Each row was made from one path, in order. Every step used is in the known rows, and no mark comes twice. Write each row's path.
Known rows
kibako zosu gupo: [ 0.910 -0.984  0.675 -2.612  1.805 -0.048  0.031 -2.726  1.751 -0.293
 -1.873 -2.981  2.488 -1.764  2.612 -1.758 -0.747 -6.643  0.047 -1.342
 -0.783 -2.347  0.059  0.566 -1.908  0.231]
niba kibako zosu gupo sotab: [-1.590 -1.580  2.453 -3.689  1.523 -2.001  0.293 -0.076  1.512 -0.160
 -2.018 -3.299  1.440 -3.146  2.362 -2.365 -1.210 -7.781  0.203  0.856
 -1.304 -3.705 -0.077  0.142 -2.062 -2.762]
gofino zosu lakor sotab: [ 0.015  1.013 -0.637 -0.575 -0.533  3.256  1.580  0.193  0.788 -0.215
  1.183 -4.328  0.699 -1.247 -0.302  1.537 -0.422  2.054 -0.493 -2.350
 -0.792 -2.166  2.329  1.453 -0.054 -3.816]
gupo zosu lakor sotab gofino: [ 0.127  1.639  0.691  1.896 -0.190  1.223  1.217 -1.595  1.859 -0.435
  1.162 -2.979  0.933 -1.669  0.580  1.288  0.628 -0.186  0.171 -0.586
 -2.603 -6.138  2.937  0.600 -0.316 -4.403]
niba vadav zosu: [ 0.386  1.766  0.738 -0.962 -0.743  2.416  1.718  1.352  0.595 -0.204
 -0.091 -0.296  0.445 -0.601  1.859  0.001 -1.816 -2.347 -0.020 -2.947
 -0.034 -0.719  2.030  3.361  1.018  3.035]
vadav zosu: [ 0.342 -0.212  0.442 -0.075 -0.402  0.448  0.512  0.706  0.513  0.301
 -0.196 -0.600  1.368 -0.232  1.623  0.187 -0.212 -2.666 -0.433 -1.401
  0.307 -1.120 -0.040  3.587 -0.195 -0.068]
niba vadav zosu lakor: [ 0.394  2.742  0.334 -1.157 -0.344  3.524  2.523  1.221  1.683 -0.368
  1.471  0.179  0.491 -0.274  1.685 -0.514 -2.111 -0.033  0.459 -3.092
  0.169 -0.237  3.600  3.216  1.673 -1.523]
kibako niba: [-0.605 -0.112  0.547 -1.298  0.678 -0.447 -0.051 -2.308  1.062  0.504
 -1.897 -0.097  0.670 -1.417  1.624 -0.801 -0.722 -2.394  0.364 -0.325
 -1.113  1.109  0.334  0.173 -1.708 -0.772]
lakor zosu gupo sotab: [ 0.548 -2.402  0.242 -2.094  0.213  0.570  1.848  1.730  1.499  0.445
 -1.187 -4.562  3.007 -2.154  2.752 -3.525 -0.338 -5.368 -0.791 -1.088
 -1.194 -0.727 -0.261  0.614 -0.096 -1.837]
vadav zosu lakor: [ 0.507  0.767  0.360 -0.336  0.001  1.650  1.262  0.596  1.400  0.110
  1.581  0.053  1.330 -0.085  1.485 -0.122 -0.719 -0.321 -0.067 -1.376
  0.463 -1.038  1.350  3.182  0.233 -4.661]
gofino zosu: [ 0.321 -1.775  0.180 -2.036 -0.344  0.815  0.145 -0.649 -0.211  0.247
 -0.734 -3.665  0.505 -0.728 -0.146  0.447 -0.273 -0.851 -0.148 -2.314
 -0.713 -2.628  0.112  1.976 -0.704  0.562]
lakor zosu kibako niba vadav: [ 0.323 -0.719  2.361 -1.652 -0.816  2.265  2.235 -1.960  2.610 -0.443
 -2.122 -3.467 -0.986 -2.164  3.891 -1.939 -1.995 -2.750  1.317 -1.791
 -1.360  2.515  1.847 -0.252 -2.699  1.016]
vadav zosu lakor sotab gupo: [-0.224  1.970  0.040 -0.381 -0.119  3.152  1.848  1.884  1.834 -0.724
  1.717 -1.353  2.185 -1.477  0.669  1.994 -0.269 -1.978 -0.883 -1.685
 -1.038  1.469  1.915  2.522 -0.029 -4.316]
vadav zosu kibako: [ 0.574 -0.571  3.007 -0.639 -0.006 -0.410  1.165  0.441  1.092 -0.475
 -0.846 -1.475  0.414 -0.854  2.484  0.279 -0.274 -3.540  0.875 -1.284
  0.602 -1.070  0.165  3.231 -3.022 -1.804]
gofino zosu kibako niba: [ 0.234 -2.213  2.835 -2.102  0.523  0.051  0.512 -3.156  1.183 -0.798
 -3.069 -4.003 -0.304 -1.831  1.813  0.657 -0.925 -3.093  1.223 -1.081
 -0.590 -0.119  0.296  1.480 -4.240 -2.412]
sotab lakor zosu: [ 0.135 -1.021 -0.092  2.877 -1.405  1.864  0.204  0.613  1.938  0.650
  0.124 -3.190  0.252  0.227  1.508 -2.011  0.015  0.300 -0.318 -0.028
 -1.624 -0.158  0.915  0.216 -0.631  2.162]
sotab gupo: [-0.880 -0.209  0.533 -3.736  0.618 -0.127  0.188  0.103  0.992 -0.230
 -0.450 -1.369  1.465 -1.822 -0.226 -0.311 -0.176 -3.169  0.418 -1.567
 -1.945  1.331  0.160 -0.003 -1.283  0.565]
zosu kibako: [ 0.175  0.015  2.615 -2.531  0.488 -1.233  0.973 -0.441  1.082 -0.206
 -1.075 -2.052 -0.323 -1.583  1.501 -1.161 -0.341 -2.151  1.696 -1.330
 -0.506 -0.783  0.458  0.058 -3.672 -1.477]
zosu gupo sotab: [-0.007  0.129  0.967 -3.073  1.855 -0.851  1.518  1.748  0.784  0.071
 -1.590 -2.222  2.763 -2.461  1.558 -2.650 -0.534 -5.755  0.074 -1.207
 -0.849 -1.281  0.482  0.640 -0.883 -2.165]
kibako niba vadav: [-0.637  1.959  0.553 -2.068  0.313  1.482  1.189 -1.495  1.412 -0.066
 -1.879 -0.020 -0.108 -1.842  1.675 -1.007 -2.264 -2.141  0.724 -2.192
 -1.175  1.810  2.194  0.151 -0.426  2.267]
lakor sotab gofino zosu kibako: [ 0.121 -1.720  2.368  1.401 -1.013  1.244  0.974  0.151  1.176 -1.251
 -1.163 -6.125 -1.061 -2.181  0.699  2.426  0.983 -1.498  1.229 -1.761
 -2.284 -4.895  1.275  0.999 -3.440 -1.628]
kibako zosu gupo sotab lakor: [ 0.746  0.453  1.076  0.880  2.011 -0.406  0.425  0.228  2.481 -0.774
 -2.151 -3.238  2.535 -1.267  2.581 -2.207 -0.367 -7.148 -0.567  0.897
 -1.753 -3.026  1.108  0.054 -1.493 -0.493]
kibako niba vadav zosu: [-0.168  1.503  0.917 -0.281 -0.218  2.557  1.529 -0.863  1.380 -0.349
 -1.714  0.424  0.526 -1.007  2.791  0.265 -2.231 -3.663 -0.214 -1.750
 -0.268  1.566  1.979  3.332  0.258  1.984]
kibako niba vadav zosu gupo: [-0.090  1.480  1.086 -1.075  1.254  2.451  1.889 -1.367  2.152 -1.083
 -2.718 -0.407  2.058 -1.897  3.629 -0.838 -2.750 -6.635  0.138 -2.606
 -0.129  1.816  1.749  3.755 -0.575  1.431]
sotab gofino: [-0.493 -1.216  0.730  0.414 -0.258 -0.563 -0.139 -0.006  1.514  0.098
 -0.301 -1.199 -0.006 -1.126  0.512 -0.561  0.844 -1.539  1.104 -0.910
 -2.327 -3.790  0.507  0.065 -0.843 -0.214]
niba kibako zosu vadav: [-1.877 -0.620  2.748 -3.309  0.483  1.529 -0.899 -2.038  0.715  0.276
 -1.794 -2.570 -1.072 -1.919  1.043 -0.916 -0.557 -2.532  1.455 -0.713
 -0.993 -2.766  1.941 -0.295 -0.860  2.114]

Which path is each row?
[-2.438  0.772  1.402 -2.868  0.192  1.321  0.312 -0.534  2.587 -0.724
  1.271 -2.990 -0.039 -3.000  0.574  0.869 -1.032 -2.466  0.316  0.023
 -2.460 -0.736  1.819 -0.832 -2.248 -4.469] -> niba kibako zosu lakor sotab gupo
[ 0.695  1.562  2.809 -1.295 -0.350  1.394  2.450  0.727  1.170 -0.984
 -0.823 -1.334 -0.368 -1.234  2.841 -0.138 -1.850 -3.224  1.416 -2.833
  0.200 -0.433  2.203  3.195 -1.663  1.201] -> niba vadav zosu kibako
[-0.163  1.567  0.777  0.753  1.722 -0.245  0.945  2.263  1.659 -0.331
 -1.619 -2.168  2.215 -1.283  1.402 -2.507 -0.389 -4.713 -0.070  0.275
 -1.550 -1.000  1.466  0.455 -1.437 -0.848] -> zosu gupo sotab lakor
[-0.303  2.827 -0.535 -0.206 -0.077  1.804  1.788  0.771  1.203  0.282
  1.613 -1.631  0.719 -1.413  0.419 -0.100 -0.235  1.933  0.144 -1.482
 -0.900 -0.465  2.458 -0.123 -0.348 -3.937] -> zosu lakor sotab
[-0.051 -1.903  0.281 -0.082 -0.391  2.063  0.535 -0.463  1.933 -0.701
  0.949 -3.519 -0.147 -0.708 -0.301  0.597  0.379  0.976  1.032 -1.873
 -1.926 -5.195  1.719  1.325 -0.491 -4.624] -> sotab gofino zosu lakor
[ 0.443  1.850  3.649 -3.054  1.094 -0.390  1.950 -4.793  1.395 -1.074
 -3.124 -2.182 -0.189 -2.567  2.806 -0.534 -2.441 -4.554  1.407 -1.420
 -1.314 -0.877  2.505  0.846 -2.915  0.788] -> gupo zosu kibako niba vadav
[-0.650  1.372 -0.012  1.965 -0.371  1.827  1.098  1.175  2.331 -0.058
  1.629 -1.728  0.119 -1.511  0.370  0.539  0.793  1.272  0.796 -1.145
 -2.330 -3.241  2.676 -0.606 -0.612 -4.700] -> zosu lakor sotab gofino
[-1.726  0.043  2.419  0.065  1.560 -1.251  0.042  0.538  2.523 -0.749
 -2.006 -3.214  0.689 -2.181  2.198 -2.670 -0.998 -6.936  0.445  2.250
 -1.894 -3.458  0.946 -0.189 -2.677 -1.351] -> niba kibako zosu gupo sotab lakor
[-1.850 -0.323  1.626 -2.736  0.369 -0.283  0.013 -1.853  2.321 -0.006
  0.894 -1.593 -0.838 -1.709  1.436 -1.389 -1.237 -0.926  1.116  0.402
 -1.098 -3.063  1.237 -0.337 -1.760 -4.830] -> niba kibako zosu lakor
[ 0.773  0.024  3.457 -2.780  0.824 -2.065  1.046 -3.123  0.673 -0.428
 -1.762 -3.248  0.575 -1.792  1.632 -0.500 -0.303 -3.554  1.101 -0.956
 -0.828 -3.797  0.708  1.102 -3.288 -1.029] -> gupo zosu kibako
[ 0.079 -1.699  0.781 -0.236 -0.240  1.209  1.204  1.886  1.496 -0.698
  0.624 -3.790  0.432 -1.278 -0.046  0.186  0.588 -0.576  0.582 -0.906
 -2.320 -5.933  1.921  1.000  0.112 -6.541] -> gupo sotab gofino zosu lakor
[ 0.485 -0.344  1.091 -1.097  1.193 -0.133  1.645  2.346  0.870 -0.412
 -1.351 -1.761  3.414 -1.745  2.604 -1.158 -0.459 -7.472 -0.795 -1.154
  0.174 -1.742  0.115  3.771 -0.093 -2.673] -> vadav zosu gupo sotab
[ 0.286 -1.521  0.442 -1.789 -0.895  4.229  0.460 -0.277  0.706  1.053
 -0.883 -3.745  0.517 -0.815  1.456 -1.891  0.482 -0.069  0.305 -2.803
 -0.837  0.205  1.827  0.400  1.118  3.033] -> lakor zosu vadav
[-0.338 -1.117  1.094 -0.787  1.435 -0.978  0.902  1.814  1.922 -0.479
 -1.714 -2.449  2.136 -2.504  1.372 -2.024  0.519 -6.226  0.844 -0.603
 -2.334 -4.203  0.541  0.235 -0.851 -2.770] -> zosu gupo sotab gofino
[ 0.055  1.074  1.127 -4.388  1.388  0.400  1.079 -2.404  1.792 -0.690
  0.858 -1.987  2.404 -1.637 -0.250 -0.054 -0.507 -2.578  0.063 -1.321
 -1.885 -1.172  1.718  0.861 -0.533 -3.986] -> sotab gupo zosu lakor
[ 0.179 -0.938  0.110  2.445 -1.287  1.056  0.763  3.203  1.579  0.838
 -0.157 -3.647  0.939 -0.215  1.694 -2.536  0.207 -1.348 -0.961  0.852
 -1.971 -0.795  1.030  0.056 -0.047  0.287] -> gupo sotab lakor zosu
[-0.526  3.059  0.453  3.577 -0.752  4.812  2.260  0.329  3.281 -1.192
  0.325 -0.146 -0.168 -1.619  2.558  1.676 -1.333 -1.163  0.502 -1.456
 -1.714 -0.804  4.142  2.171  0.535 -3.055] -> kibako niba vadav zosu lakor sotab gofino
[-0.092  3.293  0.144  2.913 -1.325  4.760  2.658  2.504  2.662 -1.046
  1.828 -1.071 -0.171 -1.114  1.589  1.529 -0.648  0.224  0.592 -2.747
 -1.615 -3.032  4.380  2.575  1.236 -2.028] -> niba vadav zosu lakor sotab gofino
[-0.380  0.598 -0.258 -2.287 -0.144  3.642  1.430  0.611  1.259 -1.044
  1.266 -4.657  1.334 -1.935 -1.164  2.378 -0.332  0.092 -0.429 -2.816
 -1.968  0.029  2.230  1.011 -0.843 -3.721] -> gofino zosu lakor sotab gupo
[-0.747  0.537  0.061  2.411 -0.883  0.704  0.464  1.010  1.174  0.270
 -0.077 -2.272  0.041 -1.671  0.488  0.707  1.211 -0.865  0.528 -1.132
 -2.507 -3.535  1.330 -0.203 -1.053 -0.011] -> lakor sotab gofino
[-0.190 -2.966  0.931 -0.274 -0.677 -0.021  0.370  1.924  0.441 -0.314
 -1.025 -4.279  0.416 -1.539  0.004  0.334  0.967 -2.836  0.001 -0.817
 -2.603 -6.322  0.492  1.476 -0.093 -2.028] -> gupo sotab gofino zosu
[-0.164  1.627  0.683 -2.222  0.287  0.298  0.898 -1.610  0.346 -0.426
 -0.535 -3.440  2.440 -2.579 -0.109  1.959 -0.010 -3.935 -1.122 -1.402
 -2.472 -1.354  1.226  0.916 -1.078  1.131] -> lakor sotab gupo zosu
[ 0.416 -1.718  0.732 -3.327  1.270  0.349  1.392  1.103  0.101 -0.420
 -2.144 -5.022  2.737 -2.110  0.905 -1.054 -0.672 -5.524 -0.360 -1.925
 -0.757 -3.014  0.289  2.139 -0.564 -1.998] -> gofino zosu gupo sotab
[-1.715 -1.482  1.920 -2.415  0.009 -1.441 -0.961 -1.695  1.332  0.409
 -0.652 -2.044 -0.775 -1.783  1.481 -1.214 -0.913 -3.227  0.750  0.456
 -1.168 -3.337 -0.011 -0.098 -2.357 -0.036] -> niba kibako zosu
[-0.207  2.621  0.516 -0.397  0.161  3.640  2.143 -0.791  2.353 -0.813
  0.161  0.867  0.611 -0.850  2.665 -0.174 -2.549 -1.378  0.301 -1.929
  0.104  1.582  3.213  3.000  0.560 -2.620] -> kibako niba vadav zosu lakor
[ 0.283 -0.625 -0.006 -2.215  0.059  2.132  0.942 -0.635  0.913 -0.190
  0.959 -3.231  0.591 -0.636 -0.251 -0.017 -0.685  1.555  0.316 -2.550
 -0.450 -2.374  1.606  1.620 -0.279 -3.997] -> gofino zosu lakor
[ 0.327 -0.476  0.866 -0.740  1.115  0.730  0.860  0.207  1.184 -0.434
 -1.190 -1.320  2.909 -0.996  2.504 -0.849 -0.796 -5.641 -0.244 -2.090
  0.439 -1.130 -0.083  4.183 -0.701 -0.745] -> vadav zosu gupo
[ 0.479 -0.242  3.572 -2.094  1.430 -2.113  0.659 -5.339  1.300 -0.557
 -3.206 -2.299  0.747 -2.289  2.623 -0.255 -0.994 -4.898  0.928  0.339
 -0.892 -1.614  0.616  0.991 -4.228 -2.265] -> gupo zosu kibako niba
[ 0.652 -2.709  2.008 -1.705 -1.036  0.508  1.342 -0.286  1.865  0.441
 -0.689 -4.280 -0.192 -1.402  2.770 -2.018 -0.208 -1.815  0.956 -1.321
 -0.972 -0.234 -0.091  0.224 -2.846 -1.054] -> lakor zosu kibako
[ 0.288 -3.055  3.263 -0.714 -0.261 -0.726  0.960  1.470  1.241 -1.194
 -1.836 -5.413 -0.566 -2.103  0.887  0.346  0.815 -4.052  1.395 -0.563
 -2.348 -6.044  0.720  0.966 -3.004 -3.860] -> gupo sotab gofino zosu kibako
[ 0.517 -1.181  2.070  2.308 -0.896  1.154  0.783  0.214  2.519 -0.094
 -0.647 -4.247 -0.729 -0.433  2.538 -2.125  0.101 -0.699  1.084 -0.075
 -1.458 -0.060  1.021 -0.157 -3.437  0.218] -> sotab lakor zosu kibako
[ 0.297  2.302 -0.278  1.515 -0.607  2.889  1.758  1.667  1.171  0.065
  1.827 -1.028  1.341 -0.670  1.605  1.472 -0.425  0.296 -0.738 -1.620
  0.190 -0.785  2.022  2.983  0.410 -4.376] -> vadav zosu lakor sotab
[ 0.391 -2.941  2.286 -0.932 -0.492  0.273  0.947 -2.523  2.382  0.159
 -2.098 -3.445 -0.197 -1.952  3.678 -1.745 -0.763 -3.099  0.735 -0.128
 -0.956  1.881 -0.133 -0.190 -3.868 -2.050] -> lakor zosu kibako niba
[ 0.448  3.083  0.116 -0.294  0.293  1.257  1.864 -1.866  0.773 -0.168
  1.059 -2.863  1.580 -1.533  0.503  0.665 -0.416  0.296 -0.560 -1.359
 -1.100 -3.319  2.831  1.077  0.040 -3.633] -> gupo zosu lakor sotab
[ 0.435 -0.880  3.134  0.019  0.382 -0.307  0.688 -1.835  1.979 -0.562
 -2.318 -0.667  0.440 -1.324  3.579  0.520 -0.931 -5.008  0.775  0.110
  0.298  0.773  0.130  2.951 -3.745 -3.027] -> vadav zosu kibako niba
[-0.093  0.692  2.456  1.885 -0.709  3.091  1.733 -1.159  3.571 -0.955
 -2.268 -3.301 -1.611 -1.047  3.629 -2.025 -2.009 -1.699  1.278 -0.532
 -1.892  2.739  2.895 -0.478 -2.961  2.258] -> sotab lakor zosu kibako niba vadav
[-0.072 -0.477  3.942 -4.005  1.817 -1.740  0.623 -4.970  2.062 -1.410
 -3.166 -2.589  1.522 -3.031  1.744  0.750 -0.964 -7.103  0.799 -0.051
 -2.026  0.709  0.314  0.452 -4.798 -2.296] -> sotab gupo zosu kibako niba
[-0.188 -0.368  3.076 -1.811  0.852 -1.203  0.535 -2.709  1.818 -0.313
 -2.628 -1.160 -0.183 -2.067  2.451 -0.777 -0.899 -3.394  1.557  0.031
 -0.724  1.186  0.287 -0.109 -4.474 -2.566] -> zosu kibako niba
[ 0.247  0.068  0.857  1.818 -0.759  4.138  0.801  2.546  0.989  0.695
 -1.110 -4.166  0.637 -0.556  1.323 -2.279  0.752 -0.786 -0.159 -0.349
 -1.674 -0.335  2.984 -0.327  1.442  2.531] -> gupo sotab lakor zosu vadav
[-0.414  1.861  2.896 -2.650  0.767  0.786  1.767 -1.987  1.826 -0.825
 -2.525 -1.071 -1.063 -2.374  2.690 -1.224 -2.273 -3.159  2.107 -1.884
 -1.065  1.891  2.400 -0.241 -3.233  0.546] -> zosu kibako niba vadav
[-1.888  1.193  1.153 -0.921 -0.285  0.871  0.572 -0.844  1.957  0.049
  1.302 -2.765 -0.742 -2.144  1.369  0.206 -0.985 -0.408  0.443  0.460
 -1.338 -2.906  2.078 -0.731 -1.917 -4.446] -> niba kibako zosu lakor sotab
[ 0.523 -1.986  2.559 -2.675  0.138  0.111  0.987 -0.966  0.488 -0.643
 -1.418 -4.737 -0.392 -1.468  0.928  0.202 -0.508 -1.779  1.261 -2.116
 -0.475 -2.480  0.236  1.642 -3.445 -1.323] -> gofino zosu kibako
[ 0.384 -2.573 -0.018 -1.703  0.087  1.498  0.989 -0.500  1.868  0.394
 -0.828 -4.143  2.462 -1.683  2.540 -2.993 -0.445 -3.780 -0.014 -2.109
 -0.997  0.205 -0.565  0.890 -0.796  0.288] -> lakor zosu gupo
